(in the rows, 128 means zero)
Known rows, with every step that occurs:
falor-zapum-vonap: [139 129 149 135 113 127 109 124 136 170 132 122 133 143 152 113 168 131
 142 139 140 143 137 129  95 110 134 123 137 102 135 133 123 144 123 126
  94 139 132 129 135 133 142 125 154  62 143 112 139 130 133 131 126  59
 111 123  86 139 127  87 123 116 129 143 101 116 130  94 120 129 130 124
 135 134]
mibo-zapum-vonap-vidi: [140 135 161 145 132 128 123 121 120 163 134 128 121 125 140 134 133 126
 119 127 144 128 122 128  80 115 143 143 128  96  90 139 127 136 139 119
 102 100 137 131 127 116 125  97 142  80 139 111 113 115 142 144 148  68
 115 132  84 138 119  99 131 140 153 136 117 137 123  86 131 114 134 124
 122 108]
falor-zapum-vonap-vidi-mibo: [136 143 160 120 101 128 121 127 122 171 140 107 145 142 141 117 170 120
 129 152 136 110 113 115  96 125 131 125 129 102 121 137 119 146 113 125
  65 106 104 136 119 114 145 127 118  54 144  96 116 107 140 131 103  22
 106 135  42 134 128 100 121 118 138 130 139 135 133  73 128 129 136 131
 126 112]
butu-tunob-mibo-zapum-vonap-vidi: [130 132 146 145 144 131 121 124 131 167 137 136 107 114 142 126 132 128
  92  85 126 126 132 127  99 143 136 132 114 103  94 155 145 133 148 125
 115 121 150 122 142 134 115 106 161 122 133 100 134 115 161 140 140 146
 105 138 109 147 120 132 132 139 149 118 136 139 102  99 108 137 125 126
 122 103]
zapum-falor: [133 120 126 132 134 136 120 131 137 130 139 130 130 128 128 112 147 119
 130 119 132 154 129 127 129 121 141 125 121 121 130 125 141 128 134 128
 107 129 132 125 127 131 137 109 100  99 131  89 128 131 139 126 130  81
 134 140 100 151 125 114 128 133 145 120 128 132 127 110 122 133 131 135
 139 136]
butu-tunob-mibo: [117 127 108 133 151 130 127 129 138 128 130 145 106 118 132 117 128 139
 100  79 107 122 138 126 153 159 118 122 111 139 141 149 148 124 148 135
 147 155 142 119 153 153 115 134 142 180 121 112 158 131 148 126 109 224
 113 136 167 140 126 168 131 125 122 105 147 128 108 145 109 159 117 131
 126 123]
zapum-vonap-vidi: [136 142 157 126 121 117 109 128 129 168 141 126 133 127 136 133 144 126
 120 114 144 141 122 123  83 133 140 139 122  90  99 134 124 136 132 118
 102 108 131 124 127 117 125 119 147  84 143 126 120 113 145 139 142  53
 122 136  66 126 115 118 125 136 155 127 120 130 122  90 137 120 131 137
 129 109]
tunob-mibo: [123 128 123 132 156 136 128 128 132 123 133 137 117 128 130 114 125 131
 118  87 127 116 130 119 132 137 128 128 119 140 142 142 139 123 150 126
 143 139 140 120 149 140 125 124 135 164 122 107 141 122 140 129 115 174
 117 135 174 149 116 146 131 125 116 121 141 136 120 135 112 132 123 128
 125 125]
vonap-zapum: [128 130 120 129 135 122 137 131 116 140 127 118 131 138 118 133 127 111
 128 134 130 146 129 130 133 113 128 132 123 137 136 134 127 133 114 128
 123 117 125 113 108 116 137 121  59 123 122 128 132 133 128 125 139 112
 121 114 115 137 133 103 125 123 132 122 128 139 128 122 120 109 133 127
 132 124]
falor-vidi-mibo-zapum: [142 123 125 148 127 157 146 122 113 123 130 120 118 130 132 110 133 121
 143 163 127  96 116 126 138 129 135 115 138 147 133 139 133 125 120 127
  94  98 124 126 121 127 136 117 106 108 132  81  98 121 135 122 111  80
 104 134 134 124 150 127 139 120 121 152 139 154 127 101 107 127 144 113
 122 121]
butu-tunob-mibo-vidi: [121 129 117 135 155 140 142 130 138  94 138 158 108 114 133  96 109 139
 112  68 126 135 138 121 138 126 134 125 125 124 156 156 139 122 154 140
 148 154 138 127 152 135 126 125 172 190 119  99 152 132 148 124  99 183
 132 152 175 138 126 167 133 115 125 117 129 130 114 135 100 165 132 139
 120 132]
mibo-vidi-falor-zapum: [136 123 138 129 126 133 139 127 115 119 155 121 136 147 129 102 151 143
 176 154 145 108 115 121 123  93 141 135 148 138 179 138 103 120 103 136
 111 135 122 117 126 124 145 103 120 105 127  97 121 131 144 125 103  32
 120 138  98 139 148 124 120 111 141 133 100 139 144 104 143 125 146 122
 117 138]
tunob-mibo-zapum-vonap-vidi-falor: [135 129 150 141 144 132 128 122 114 159 149 120 121 129 125 122 141 131
 129 121 144  99 109 118 119 133 143 147 127 130 145 154 121 118 147 114
 118 108 148 110 144 128 118  81 127 125 132  90 104 106 167 141 140  59
 100 142  86 152 129 141 131 139 157 135 131 161 120  87 130 112 133 119
 113 104]
zapum-vonap-vidi-falor: [138 136 146 123 120 118 110 127 119 167 147 111 140 129 123 130 156 129
 131 146 142 111 104 124 114 138 146 147 129 125 136 141 110 124 121 114
 111 105 130 111 125 114 120  97 120 107 138 125 106 111 153 137 136  28
 115 137  41 121 131 138 123 134 169 134 130 152 132  84 159 118 134 134
 122 104]
butu-tunob-mibo-vidi-falor: [122 124 111 131 159 136 142 130 124  98 151 145 118 125 121 101 124 149
 126 104 131 107 117 123 163 131 138 134 130 152 181 157 124 106 140 136
 152 148 138 113 152 132 121 105 140 185 119  91 136 126 158 123 101 147
 118 155 136 137 144 187 131 115 138 121 131 150 123 125 126 159 137 134
 112 122]
zapum-falor-vidi: [145 122 111 135 138 148  98 132 136 127 146 131 131 132 131  96 162 116
 147 137 133 161 127 133 105 136 149 115 125 135 148 120 144 124 119 121
 103 113 139 109 130 132 133 119  90  92 134  82 113 139 133 125 118  36
 127 143  98 130 132 133 130 122 148 141 126 149 125 104 127 119 136 136
 143 138]
zapum-falor-vidi-mibo: [144 129 115 127 121 153 119 132 127 132 141 123 138 130 128  98 171 110
 137 161 128 128 114 120 135 138 141 108 124 137 144 132 142 127 113 124
  80 102 120 119 127 123 144 128  72  86 136  64 105 122 133 114  95  48
 117 151  84 134 140 136 131 115 131 139 150 152 130  92 111 137 140 141
 138 131]
falor-zapum-vonap-vidi: [139 139 159 124 113 118 102 126 128 178 148 118 140 139 146 122 165 126
 133 132 143 145 125 121  69 119 142 133 126  92 118 129 120 144 120 124
  83 117 128 123 123 120 136 111 143  60 144 121 125 118 144 138 128  33
 117 128  51 136 114  96 119 128 149 130 108 130 127  82 141 107 130 126
 129 114]
zapum-falor-vidi-mibo-tunob: [126 114 107 127 108 146 129 135 134 105 134 114 117 117 135  91 160 133
 132 188 116 120 116 129 123 114 141 102 130 113 150 113 148 136 115 129
  84  98 106 124 110 108 144 128  89  76 133  68 131 125 123 118  97  11
 124 151 107 146 140 141 132 109 122 155 155 149 117  94 109 145 142 137
 140 117]

Rows:
[136 113 134 148 129 148 149 126 122 129 127 126 124 132 130 110 139 114
 129 152 129 116 120 125 150 107 137 124 129 129 117 139 142 130 139 130
  89 110 121 137 125 133 144  98  84  95 132  64 112 121 146 123 119  94
 120 139 112 170 136 104 137 131 134 130 143 143 130  92 102 134 140 121
 131 131]
vidi-mibo-zapum-falor
[146 121 103 133 141 140 101 132 125 139 147 126 137 132 119 104 158 106
 152 145 131 178 127 129 107 131 148 118 120 139 149 127 142 129 110 119
 100 105 134  94 113 119 145 116  34  79 131  82 121 141 136 120 129  36
 119 135  82 132 138 113 126 121 148 137 122 155 122  99 111 108 140 133
 146 135]
vonap-zapum-falor-vidi
[130 128 138 139 144 128 125 124 116 164 144 127 115 120 127 120 141 137
 105 106 131 101 114 126 133 140 141 145 121 133 132 162 126 120 141 118
 122 115 147 109 144 134 112  88 136 143 132  94 120 112 171 138 139 110
  96 141  85 142 138 152 132 136 163 122 136 157 113  95 131 139 129 121
 115 101]
butu-tunob-mibo-zapum-vonap-vidi-falor
[140 127 145 129 111 126 116 123 123 168 139 110 141 150 142 113 177 136
 156 156 142 122 121 128 115 114 139 125 141 124 156 140 110 137 113 122
 100 135 136 118 130 138 138 110 140  77 143 111 120 127 142 131 124  35
 103 127  63 131 140 100 122 119 140 142 106 130 130  85 140 129 135 121
 127 126]
vidi-falor-zapum-vonap
[128 120 131 156 159 146 140 123 122 117 130 136 103 126 134 119 108 126
 122  93 130 107 134 123 135 118 129 130 129 146 131 148 142 121 157 131
 135 133 149 123 149 145 125 105 131 162 121  85 128 123 146 134 130 180
 111 130 189 163 127 121 137 133 115 132 134 136 117 126 101 123 129 107
 116 124]
tunob-mibo-zapum
[126 127 124 131 159 142 147 128 118  95 154 135 121 125 119  99 123 136
 141 108 145 103 115 113 150 118 144 139 139 145 195 151 118 107 143 130
 146 133 137 115 151 125 128  98 126 163 120  90 119 121 150 124 108 114
 120 151 136 145 138 165 130 117 138 133 121 150 134 117 124 140 144 131
 112 124]
tunob-mibo-vidi-falor
[134 127 142 122 110 122 118 130 114 160 156 104 148 150 118 125 169 134
 159 159 138 104 106 119 113 126 136 147 128 131 156 128 101 124  95 130
  97 116 116 110 118 125 137  98  93  93 133 115 112 125 154 134 111  33
 112 132  52 145 147 120 115 125 161 123 118 147 140 100 148  98 133 117
 119 116]
vonap-vidi-falor-zapum
[117 133 144 122  97 129 141 133 128 131 130 106 116 118 141 121 142 137
 103 171 127 105 112 119  96 109 132 121 130  75 120 126 138 144 124 125
  84  89 100 141 107  96 135 123 126  75 137 106 133 107 123 131 111   7
 119 144  76 145 126 130 129 121 130 148 154 140 116  85 113 142 139 140
 127  91]
zapum-vonap-vidi-mibo-tunob
[128 131 129 133 160 142 142 128 130  90 147 155 105 122 136  97 111 131
 131  82 144 127 133 114 120 115 137 134 130 125 165 143 133 116 161 134
 140 141 140 126 154 127 132 117 150 161 119  92 135 127 140 125 106 155
 134 148 173 140 122 150 133 116 121 129 117 136 124 124 105 139 140 135
 118 131]
tunob-mibo-vidi
[145 113 109 152 167 155 114 128 134 121 145 143 109 127 136  87 149 115
 146 120 135 149 132 128 118 128 148 119 126 146 147 137 152 119 144 124
 109 113 153 104 145 142 134  99  93 107 126  50 113 130 148 128 123  98
 109 140 143 153 130 127 138 125 132 146 126 156 114 107 103 115 138 120
 136 133]
tunob-mibo-zapum-falor-vidi
[129 123 132 152 149 139 131 121 135 155 125 143 100 120 152 113 131 135
 106  92 122 122 142 133 126 130 131 120 129 120 117 164 145 137 161 128
 126 148 156 126 153 155 119 106 173 146 132  90 150 124 147 134 138 189
 103 133 154 145 130 124 139 128 124 130 132 129 103 108  94 156 125 120
 126 121]
butu-tunob-mibo-zapum-vonap
[138 129 145 133 134 134 131 124 129 146 153 132 127 149 144  89 159 143
 159 122 154 121 124 117 114 106 144 128 143 121 178 153 118 127 136 126
 103 146 144 118 152 133 140  94 155  98 135  76 128 123 154 129 106  43
 105 141 100 152 131 122 126 106 130 146 101 137 129  85 126 136 143 128
 122 129]
tunob-mibo-vidi-falor-zapum-vonap
[134 147 157 118 104 128 127 127 124 163 135 113 138 131 133 128 158 120
 109 144 135 107 108 116 108 130 131 130 123  97 112 143 126 141 127 117
  79  97 109 140 121 108 132 127 122  87 142 115 115 105 139 128 110  47
 116 142  51 133 125 121 127 125 142 130 152 139 127  78 126 135 135 141
 126 104]
zapum-vonap-vidi-mibo
[125 116 103 130 108 144 132 136 127 109 132 108 120 123 131  99 154 119
 135 183 117 131 119 127 126 111 141 108 127 116 163 114 150 136 107 128
  77  90 100 113  96 100 152 132  42  76 126  75 131 127 114 116 106   4
 118 143 102 159 148 123 131 107 131 153 147 157 114  87  92 132 145 137
 141 112]
vonap-zapum-falor-vidi-mibo-tunob
[131 121 139 145 126 148 162 122 111 125 117 120 120 125 133 125 121 123
 128 157 129  86 118 124 158 104 126 125 138 136 117 140 129 131 128 133
 106 107 121 142 120 126 137 110 110 122 129  90 109 115 135 125 114 121
 111 130 139 142 146 114 139 125 115 140 143 137 129 108 101 136 139 112
 118 119]
vidi-mibo-zapum
[127 121 122 131 135 133 137 130 123 122 160 131 124 142 126  97 146 152
 148 123 129 109 124 119 147 118 135 129 130 145 193 151 118 116 116 143
 125 157 129 112 144 140 137 107 136 150 122  90 144 132 159 127  89 122
 108 145 126 152 149 147 123 109 134 117 117 141 130 119 124 148 135 123
 117 133]
butu-tunob-mibo-vidi-falor-zapum
[138 135 115 124 116 145 124 129 122 130 132 120 137 128 130 111 153 119
 142 171 123 109 111 122 128 148 131 108 134 141 148 134 133 127 112 125
  94 103 115 122 122 121 138 144  98  98 137  95 104 122 127 114  94  72
 114 140 104 109 142 149 131 111 123 144 151 150 129 107 113 132 137 134
 130 120]
falor-vidi-mibo
[136 120 142 146 125 144 141 129 118 144 140 122 130 125 126 116 143 112
 130 136 135 118 112 119 133 112 142 136 123 121 112 135 138 131 130 130
  75  94 115 132 122 122 139  94  82  85 132  60 111 112 153 128 125  60
 120 145  80 173 133 103 133 138 149 124 143 153 132  81 117 129 140 124
 127 116]
vonap-vidi-mibo-zapum-falor
[134 120 130 127 113 127 130 128 116 143 142 108 142 150 126 113 165 136
 165 162 135 100 115 126 131 116 130 134 137 149 165 130 105 124 100 129
 107 133 119 112 122 134 142 106 102 108 130 111 124 126 139 129 110  50
 106 125  90 142 155 118 119 118 140 127 114 140 141 111 144 118 135 115
 123 130]
vidi-falor-zapum
[148 131 137 149 120 151 131 120 122 151 122 123 122 129 151 105 154 120
 138 167 136 117 122 130 112 121 144 112 144 119 125 147 135 138 127 121
  88 104 141 129 130 125 135 118 138  76 145  75 100 119 136 127 123  60
 100 135 109 119 140 107 140 117 122 164 131 145 120  79 107 140 143 119
 128 125]
falor-vidi-mibo-zapum-vonap
